Each row was made from one path, in order. Every step used is in the known rows, and no mark comes twice. Write each row's path.
Known rows:
H -> F -> P -> M: -.06  .04  .13  -.08  .21  .20  -.17  -.18  .01  -.32  -.24  .22  .04  .06  .25  -.23  -.09  .03  -.06  .08  .02  .09  -.06  .20
U -> P -> F: .05  -.02  -.15  -.01  .20  -.01  .09  .10  .09  -.24  .16  .15  -.04  .09  -.01  .07  .07  .05  .01  .04  -.08  .17  .39  .09
F -> P: -.03  .00  .14  .00  -.01  .14  -.10  -.19  -.02  -.25  -.01  .03  -.04  .03  .11  -.01  -.06  .02  -.10  .02  -.13  .09  .06  .16
M -> P -> R -> H -> F: -.13  .23  .16  .00  .06  .05  .05  -.50  -.01  -.20  .10  .37  -.39  .05  -.01  -.30  -.03  -.07  .16  -.04  -.01  -.09  .11  -.11
U -> P -> F -> H: .02  -.02  -.20  .03  .13  -.02  .05  .06  .14  -.26  .27  .16  -.26  .09  -.11  .09  .06  .08  .09  .05  -.08  .23  .57  .06
U -> H -> M -> P -> Z: -.03  .10  -.11  .00  -.26  .07  .02  .12  -.02  -.05  -.05  .02  -.46  -.01  -.04  .03  -.17  .04  .04  -.02  .06  -.30  .16  -.10
Z -> H -> M -> P -> F: .06  .07  .00  .07  .09  -.04  .09  -.05  -.01  .24  .20  .23  -.31  .02  .03  .02  -.08  .02  .18  .14  -.03  -.01  .12  -.10
M -> H -> Z -> P -> R: -.07  .15  .14  .11  .18  -.01  -.08  .13  .04  -.60  .30  .09  -.36  .03  .15  .01  -.06  -.04  -.14  .11  .15  -.06  .80  .05
M -> P -> R: -.03  .11  .07  .08  -.06  .02  .05  -.50  .02  -.37  .16  -.01  -.35  .03  .00  -.17  -.13  .02  .05  -.05  -.05  -.10  .17  -.04
Z -> P -> M -> H -> F: -.13  .14  .08  .03  .30  -.03  -.12  .25  .06  -.28  -.16  .25  .07  .03  .34  -.22  -.08  -.01  -.10  .18  .12  -.03  .33  .07
P -> M -> H -> Z: .11  .00  .26  .00  .23  -.07  -.07  .28  .01  -.24  -.10  -.05  -.03  -.02  .27  -.07  .01  -.03  -.06  .13  .42  -.06  .36  .08
U -> P -> M -> H: .03  -.03  -.01  .04  .21  -.12  -.03  .22  .07  -.37  -.16  -.09  .07  .04  .24  -.10  .00  -.03  -.06  .07  .11  .07  .48  .11
U -> P: .01  -.01  -.14  -.01  .16  -.04  -.01  .03  .05  -.24  .01  .01  -.05  .02  .01  .04  .02  -.02  -.02  -.04  -.10  .09  .31  .08
P -> R -> H: -.19  .07  -.03  -.03  -.14  .03  .07  -.24  -.02  -.05  .10  .14  -.27  .07  -.15  -.08  .05  -.05  .12  -.08  -.03  .02  .18  -.12
H -> F -> P: -.01  .09  .18  -.01  .18  .20  -.18  -.15  -.01  -.28  .01  .25  .02  .04  .15  -.12  -.07  -.01  -.08  .08  -.09  .06  -.04  .19
H -> F: .01  .09  .04  -.01  .19  .06  -.08  .04  .00  -.03  .02  .22  .05  .02  .03  -.11  -.01  -.03  .02  .05  .04  -.02  -.08  .04
H -> M -> P: .05  .15  -.01  .08  .01  -.01  .13  -.13  -.06  .00  -.03  .03  -.37  -.08  .02  .00  -.09  -.01  -.01  .06  -.12  -.12  .05  -.12
U -> P -> F -> H -> M: .02  .06  -.36  .06  .09  .02  .12  .23  .07  -.15  .26  .17  -.46  .05  -.19  .19  .04  .04  .05  .12  -.18  .19  .60  -.06
F -> H -> M -> P -> U: -.06  .17  -.05  .11  .05  .03  .11  -.21  .03  -.03  .25  .07  -.36  .07  -.02  -.02  -.15  .09  .08  .02  .01  -.09  .19  -.23
U -> H -> M -> P: .06  .05  -.01  .04  -.06  .04  .01  .13  -.05  .03  -.08  -.01  -.40  -.04  .01  .10  -.08  -.01  -.01  -.03  -.10  -.24  .05  -.02
R -> H -> F: -.10  .12  .10  -.09  .14  .03  .00  .02  -.03  .18  -.06  .37  -.01  .01  -.02  -.12  .09  -.08  .11  .01  .03  .00  -.08  -.07
Z -> P: -.16  .07  -.08  .00  .08  .00  .00  .04  .04  -.11  .00  .12  -.11  .00  .08  .03  -.02  .03  -.07  .03  -.13  .03  .25  .00
P -> R -> H -> F: -.18  .16  .02  -.05  .04  .09  -.01  -.20  -.02  -.09  .11  .36  -.22  .08  -.11  -.19  .04  -.08  .14  -.03  .00  .00  .10  -.10
R -> H: -.12  .03  .06  -.07  -.05  -.03  .08  -.03  -.03  .21  -.06  .15  -.08  .00  -.05  -.02  .11  -.04  .09  -.05  -.01  .03  .02  -.12
Z -> H -> F -> P: -.05  .01  .22  -.03  .23  .14  -.30  -.13  .00  -.03  .10  .31  .04  .10  .17  -.12  -.10  -.05  .06  .08  -.04  .10  -.03  .22
R -> H -> M: -.11  .11  -.10  -.03  -.08  .01  .14  .14  -.09  .33  -.10  .17  -.29  -.05  -.14  .10  .09  -.08  .05  .03  -.11  -.01  .06  -.23
H -> Z -> P: -.07  .08  .05  -.03  .24  .00  -.05  .13  .04  -.25  .07  .16  -.25  -.04  .12  .09  .01  .02  -.10  .06  .08  .00  .46  .05

Write each row's path:
-.04  .19  -.10  .04  -.19  .04  .13  -.17  -.03  -.09  -.01  .08  -.42  -.05  -.03  -.09  -.17  .03  .04  .07  .04  -.17  .17  -.20 | H -> M -> P -> Z
-.01  .15  .27  .13  .12  .18  -.21  -.16  -.02  -.63  .24  .16  -.10  .12  .17  -.19  -.15  -.08  -.13  .14  -.03  .00  .31  .20 | M -> H -> F -> P -> R
-.11  .03  .04  -.04  -.21  .18  -.09  -.21  .01  -.35  .02  .06  -.11  .07  .07  -.08  -.14  .07  -.05  .05  .03  .04  .18  .09 | F -> P -> Z
.14  .07  .20  .04  .16  -.01  .08  -.19  .09  -.24  .32  .22  -.52  .00  .03  .00  .00  .10  .10  .10  .22  .02  .50  .02 | M -> P -> F -> H -> Z
.02  -.01  .12  .05  .05  -.08  -.03  .19  .01  -.12  -.17  -.10  .12  .02  .23  -.14  -.03  .00  -.03  .10  .20  -.03  .15  .03 | P -> M -> H
-.03  .01  -.10  .03  .01  -.02  -.05  .17  -.05  .36  .06  .07  -.17  -.01  -.04  .11  -.04  -.08  .12  .08  -.05  .01  .03  -.09 | Z -> H -> M
-.08  .03  -.23  -.05  -.04  .00  .01  .02  .09  -.34  .04  .04  -.13  .05  -.03  -.04  -.06  .03  .03  -.02  .06  .04  .44  .01 | U -> P -> Z
-.08  .02  .08  -.02  .03  .31  -.29  -.09  .01  -.51  .13  .18  -.22  .15  .05  -.07  -.13  -.02  -.06  -.05  -.10  -.06  .12  .28 | U -> H -> F -> P -> R
-.15  .09  .04  -.03  .38  .05  -.03  .11  .08  -.27  .23  .21  -.02  .09  .17  .05  -.04  .10  -.08  .00  .21  -.02  .42  .00 | H -> Z -> P -> U
-.18  .15  -.17  .00  -.16  .07  .14  -.08  -.09  .04  .07  .15  -.48  .01  -.24  .04  .03  -.08  .08  -.01  -.15  -.01  .22  -.26 | P -> R -> H -> M
-.09  .11  .18  -.02  .31  .24  -.16  -.18  .02  -.30  .18  .28  .23  .19  .20  -.16  -.13  .06  -.07  .02  .04  .04  -.08  .14 | H -> F -> P -> U
-.04  .09  .14  .04  .15  .00  .08  -.31  .04  -.13  .16  .05  .07  .11  .16  -.15  -.13  .10  .03  -.07  .12  -.12  -.02  -.07 | M -> P -> U
.02  .15  -.04  .11  -.09  -.02  .09  -.18  -.01  -.02  .09  .04  -.58  -.07  -.07  .01  -.10  .01  .06  .07  -.13  -.07  .25  -.16 | F -> H -> M -> P
.08  .12  .21  .09  .20  -.03  -.11  .25  -.01  -.11  .10  .16  .14  .03  .16  -.13  -.03  -.09  -.05  .15  .14  -.08  .10  .06 | M -> H -> F
.00  -.03  .26  .05  .04  .06  -.12  -.01  .00  -.39  -.18  -.06  .08  .05  .34  -.14  -.10  .01  -.15  .13  .07  .05  .22  .18 | F -> P -> M -> H
-.03  .05  .17  -.11  .11  -.02  .04  .08  -.03  .10  .00  .20  -.22  -.04  -.01  .04  .15  -.06  .07  -.02  .21  .01  .23  -.06 | R -> H -> Z
.01  .00  .02  -.05  .12  .10  -.18  .31  .02  .01  -.03  .16  .01  .05  .02  .00  -.01  -.03  .03  -.04  .06  -.15  -.09  .15 | U -> H -> F
-.02  .07  -.18  .07  -.11  .03  .04  .10  -.02  .09  .09  .02  -.42  -.05  -.17  .12  -.02  -.01  .03  .08  -.12  .03  .22  -.14 | F -> H -> M
.00  -.01  .17  -.06  .11  .24  -.28  .12  .00  -.25  -.04  .19  -.03  .09  .13  -.01  -.07  -.01  -.09  -.01  -.07  -.06  -.04  .30 | U -> H -> F -> P
-.11  .06  .01  -.01  .17  .00  -.08  .09  .09  -.25  .17  .18  -.46  -.04  .03  .11  .00  .05  -.03  .06  .07  .06  .65  .03 | F -> H -> Z -> P
-.11  .05  -.01  -.08  .02  .03  -.20  .04  .05  .14  .13  .30  .03  .09  .02  -.19  -.13  -.02  .23  .08  .25  -.03  .03  .00 | P -> Z -> H -> F
-.14  .21  .04  .01  .07  .01  .21  -.18  -.05  .21  .08  .22  -.23  .05  .02  -.06  -.04  .02  .10  -.03  .01  -.13  .02  -.30 | R -> H -> M -> P -> U
-.14  .13  -.29  .08  .01  .05  .13  .20  .06  -.02  .23  .27  -.51  .02  -.12  .18  -.01  .10  -.01  .18  -.21  .13  .54  -.14 | Z -> P -> F -> H -> M
.01  -.01  -.06  .03  -.04  .02  .06  .02  .08  .00  .26  .15  -.21  .07  -.12  .05  .04  .10  .10  .08  .02  .14  .27  -.01 | P -> F -> H
.05  .00  .10  -.01  .09  .00  -.07  .04  .05  -.13  .18  .05  -.37  -.04  -.05  .09  .04  .01  .06  .04  .20  .04  .40  .02 | F -> H -> Z
-.13  .04  -.07  -.02  -.18  .16  -.14  -.03  -.04  .03  .10  .14  -.27  .05  .01  .03  -.19  -.01  .08  .13  -.03  .05  .20  -.01 | F -> P -> Z -> H -> M
-.06  .02  .02  -.06  .24  .15  -.17  .30  .05  -.01  .13  .20  .23  .19  .07  -.05  -.06  .05  .04  -.09  .20  -.17  -.12  .09 | P -> U -> H -> F
-.04  .11  .05  .00  -.18  .00  .07  -.32  .03  -.20  .03  .06  -.23  .00  .06  -.18  -.16  .07  .08  .01  .16  -.14  .14  -.08 | M -> P -> Z
-.21  .07  .12  -.03  -.14  .18  -.03  -.44  -.04  -.31  .07  .16  -.32  .10  -.03  -.08  -.01  -.02  .01  -.06  -.17  .11  .24  .03 | F -> P -> R -> H
-.02  .18  .03  .01  .00  -.01  .30  -.10  -.05  .21  .04  .33  -.43  -.01  -.06  .01  .06  .02  .11  .09  -.08  -.03  .14  -.24 | R -> H -> M -> P -> F
-.14  .22  -.05  -.03  -.25  .01  .21  -.19  -.06  .12  -.07  .22  -.51  -.05  -.08  -.10  -.06  -.01  .13  .03  .04  -.15  .18  -.31 | R -> H -> M -> P -> Z
-.12  -.04  -.05  -.06  -.18  -.02  -.12  .00  .05  .16  .12  .09  -.03  .07  -.02  -.09  -.12  .01  .20  .03  .22  .00  .13  -.04 | P -> Z -> H
.10  .05  -.05  .04  -.02  .06  .11  .22  -.01  .03  .07  .14  -.39  .02  -.02  .13  -.05  .06  .02  .04  -.06  -.17  .12  -.01 | U -> H -> M -> P -> F
.06  .12  .35  .10  .21  .12  -.21  .06  -.03  -.36  .08  .18  .10  .06  .27  -.14  -.08  -.07  -.15  .17  .01  .01  .16  .23 | M -> H -> F -> P
-.09  -.08  .12  -.05  .06  .23  -.19  .07  .03  -.23  .11  .02  .15  .20  .15  .06  -.10  .10  -.09  -.12  .02  -.05  .01  .20 | F -> P -> U -> H
-.17  .02  -.04  -.07  .19  .00  -.07  .06  .12  -.30  -.06  .14  -.42  -.03  .13  -.02  -.01  .09  .01  .07  .18  .09  .62  .01 | F -> H -> Z -> P -> M
